Each row comes from the steps of one walk. Every step used is in the known rows, and no mark comes twice. Write the walk behind each row, first mark first.
Known rows:
G-A: [-19  21  -5 -15  -7   8 -11  17   5  11   1  -8   7 -10   8  -5  -7  -2
 -17  -9   3  -7]
G-Y: [ -9  -5  -2 -12 -15  22 -23  15  -1  -4   0  -3  -2   4   8  12   2   1
 -12   6  15  -1]
A-X-Y-G: [-23   3  29 -11 -21  15 -27   1  14  -7  29   9 -10 -22  13  10  -8  -1
   5 -12   4  15]
M-G-Y: [-22  -3   1   8   1  24 -26   6  -7   1  -5 -10   3   4   6  -1   3  15
 -14  13  26  -6]
Y-G-A-M-X: [ -5  27 -10 -18  -8   3  -3  13   3   6  19   0   2 -10   0  -3   0 -15
 -21  12  49 -18]
G-X: [  0  -6   4 -17  -7  11 -20  15   7  -1   2   5 -11 -17   2  12   6   3
  -9   9  12  -9]
G-Y-A-X: [ -3 -12   7 -20 -17  -1 -16  15  12 -16  29  -6  -7   3  16  16  -6  10
   2   6   5   4]
Y-G-X: [ -2  -2  20 -18 -12  13 -31  12   4 -12  14   4 -15 -18  -1   3   5  -1
 -11   2  21  -4]
Y-A: [  7  -5  -3   0  -4 -12 -12  12  -5   4  20  -1   0  -9   1   9   8   3
 -14   6  -9   2]
Y-G-A: [-21  24  10 -20 -12  12 -21  14   0   0  12  -9   3 -12   3 -13  -8  -7
 -19 -16  12  -3]
M-X: [  5   3 -23  -5   3  -1 -14   8   8  20  11   2  -8 -21  -1  14  18  -3
 -11   9  21  -6]
A-X-G: [ -9   4   9  -3 -16  17 -19   2  22 -16  29   4  -3 -22  18   6   0  -8
   0 -14  -1   4]
Y-G: [ -3   4   9  -8 -15   9 -29  10  -3  -6  17   4  -3 -17  -2  -1   7 -10
 -17  -5  12   6]
Y-A-M-G-X-P: [ 12  -5   8  13  12  -7   6  -3 -11 -13  28  -7 -16  -1   9  -5  16  14
 -22  38  22 -31]
M-G-X-P: [ -5  -1  10   7  11  15 -14  -4   0  -3  12 -14 -20 -15  12  -9  19  13
 -18  15  17 -24]
G-A-M-X-Y: [-16  25 -14  -5  -3   5   9   2   2  29  10   5   2  -8  11  11  -4   0
 -10  17  31 -12]
A-X-Y: [-22   0  14  -8 -14   9 -16   1  17   5  18  11  -7 -20  16  17  -8   4
   7  -5  -5   9]
A-M-G: [ -8   1  -6  12   5   3  -7   8  -8   1   4   7   9  -7  -6  -1   6   0
 -20  24  30 -15]
X-Y-G: [-17   4  23   6 -15  16 -29  -3  -4   1  17   6  -8 -14   7   5   2  -2
 -10  -6   2  13]
G-A-M-Y: [ -7  14 -27 -15   7   1   3  19   1   5  -7  -1   6  -5  -5   3  -1  -5
 -15   4  16 -23]
X-Y: [-17   1   7   7  -9  12 -19  -1  -1  15   7   7  -3 -11  10  15   3   4
  -7   1  -5   9]
A-M: [  5   2 -10  -4 -10   5  -4  15  -2  -5   9  16   4  -7  -1  10   6 -13
 -18  19  19  -9]
M-G: [-17   1  -2  14   9   4 -20   4  -5   9   1  -4   5 -14  -3  -3   7   9
 -16   6  13  -7]
X-Y-A: [ -7  -5  10  11  -5  -6 -13  -1  -8  13  23   3  -7  -4   9  15   4  12
  -4   6 -16  11]

Write each row's walk:
[-13  26  -2   4 -12  23   1   9   2  -9  14   1  10  -3  13  -6  -7 -13
 -18  -2  15 -11] : X-G-A-M
[-28  24  15 -32 -19  11 -22  16  19 -12  24 -10   1 -18   9  -8 -18 -10
  -6 -23  14  -2] : Y-G-A-X
[ 14 -10 -11  -8  10 -19  -5   4  16 -10  37 -12 -19 -19  13   4  20   8
  -1  -6 -19 -14] : M-Y-A-X-P
[-13  -5  19  -6  -9  19 -19   3   5  11   3   7 -16 -12   9  19   1  14
  -1   9   6   0] : G-X-Y
[  4  -7   7  12 -15  21 -21   3  -4 -15  27  -9  -3  11  20   6   5   9
  -8   5  -1   4] : X-G-Y-A
[  4  -6   9 -14 -15   3 -11   5  12 -20  43 -17 -19   3  28   5   5   4
  -7   6  -3  -6] : G-Y-A-X-P
[-35  22  -2   1   9  10 -13   7  -1  16  -3 -16  10  -9   2 -17  -8  11
 -16  -4  15 -14] : M-G-A
[-27  27  20  -7 -18  17  -8   2  -7   0  17   6   5  -2  10  -5 -15  -6
 -15   2  21  -2] : X-Y-G-A-M
[ 11 -11  -4  -7 -15   1  -5  18 -11 -15  17   4   1  19   7  16   1   1
 -17  30  21  -7] : G-Y-A-M
[ -8   2 -11   6   0   4 -13  -3   6  30  13   7  -9 -19   6  19  11   6
  -3   9  13   3] : M-X-Y
[  6   2  21 -13 -10  17 -24   3   3 -19  29  -4 -27 -17  16  -8  16  -6
 -17   3  13 -14] : Y-G-X-P
[  8 -12  16   0  -9  -2   0   4  -5  -1  22  14 -11   2   6  24  -1  16
  -5  34   9  -6] : G-X-Y-A-M
[ 11  -6 -27  -5   6  -4  -6  15  -2  -2  -4  14   0 -13 -10  15  14  -6
 -11  13  13 -16] : A-M-Y
[  5  -5  -7  12   3 -12  -7  -5  -2  29  27   1 -10 -12   6  21  11  15
  -2  16   1   6] : M-X-Y-A
[  3  -3  11   3 -10  -1 -13   2  16 -19  43  -2  -3 -18  16   7   2   0
   1  -9 -11   7] : Y-A-X-G
[ -1 -13  20   0  -6   0 -14   2  -1  10  20   2 -14  -6   9  20   1  23
   1  16  -8   2] : G-X-Y-A
[-39  20  15 -19 -13  12 -10   4  20  12  15  -5   1 -13  20   6 -23   7
   5 -16  -3   4] : G-A-X-Y
[  1   2   6   8   7  11   1  -2  -5 -12  15  -2 -14  -7   9  -7  17   5
 -22  33  32 -32] : A-M-G-X-P
[ 20  -6  -1 -14   2   8 -10   5   0 -26  19   3 -27 -13   4  -1  25  -5
 -17  16  24 -31] : A-M-Y-G-X-P
[  2  -8   4 -14 -10 -16 -12  12  14  -6  32   0  -4 -16   7  12  -1   4
  -1   0  -7   5] : Y-A-X
[ 26  -4 -23   0   2 -23   6  11  -1  10  28   9   0  -8  -3  18  17  -2
 -17  33  25 -13] : Y-A-M-X
[ 14 -10  -3 -19   2   7 -16  14   1 -19   5  13 -14 -15 -11  10  12  -1
  -9  17  33 -21] : A-M-Y-G-X
[  0  -4  -9  -6   3   3 -32  11   0  -4   4   1  -7 -20 -10   3  16  -2
 -10 -12   6  -5] : M-Y-G
[-35  24  23  -5 -15  19 -21   0  -2  11  12  -5  -2  -9  11  -7 -14   3
 -11 -16   4   7] : X-Y-G-A
[  1 -11   2  -7 -10   3 -17  16  -6  -3  16  -6  -4  10   9   9   3  10
 -12  13   3   2] : G-Y-A
[ 11  -6   3  12 -18  17  -7   4  -9 -26  29   3   1  17  16  10   4   0
 -14  23  18  -3] : X-G-Y-A-M
[  2  28 -26 -10   1   2  17   4   7  11  24  -9  -8  -9  15  -6  12 -14
 -24  17  32 -32] : G-A-M-X-P
[  8  -9  -7   3   6  -6 -15   1  17 -16  33  -2  -8 -18   8  10  10   8
   9 -13 -15  -2] : M-Y-A-X-G
[-27  20   1 -28 -13   5 -10  17  22   2  12  -7   3 -17  12   0 -17  -3
  -4 -18   6  -6] : G-A-X
[ 21   8 -25   0   1  -2   8   2   4   4  27   3 -13 -13  11   4  29 -18
 -24  27  30 -25] : A-M-X-P
[  1   2 -12   6  -9  30 -21   0   9  -1  18  -3  -9  -4  17  13  13  -1
  -7   8  29  -5] : M-X-G-Y
[ 27  -5 -19   1  -3  -6   8   4  -4  -6  37  -8 -17  11  19  11  22  -2
 -22  40  31 -22] : G-Y-A-M-X-P
[ 17  -5  -5   0  -6 -17   3  17  -8  -5  23  10   3  -1  -2  12   6  -3
 -20  25   6  -7] : Y-A-M
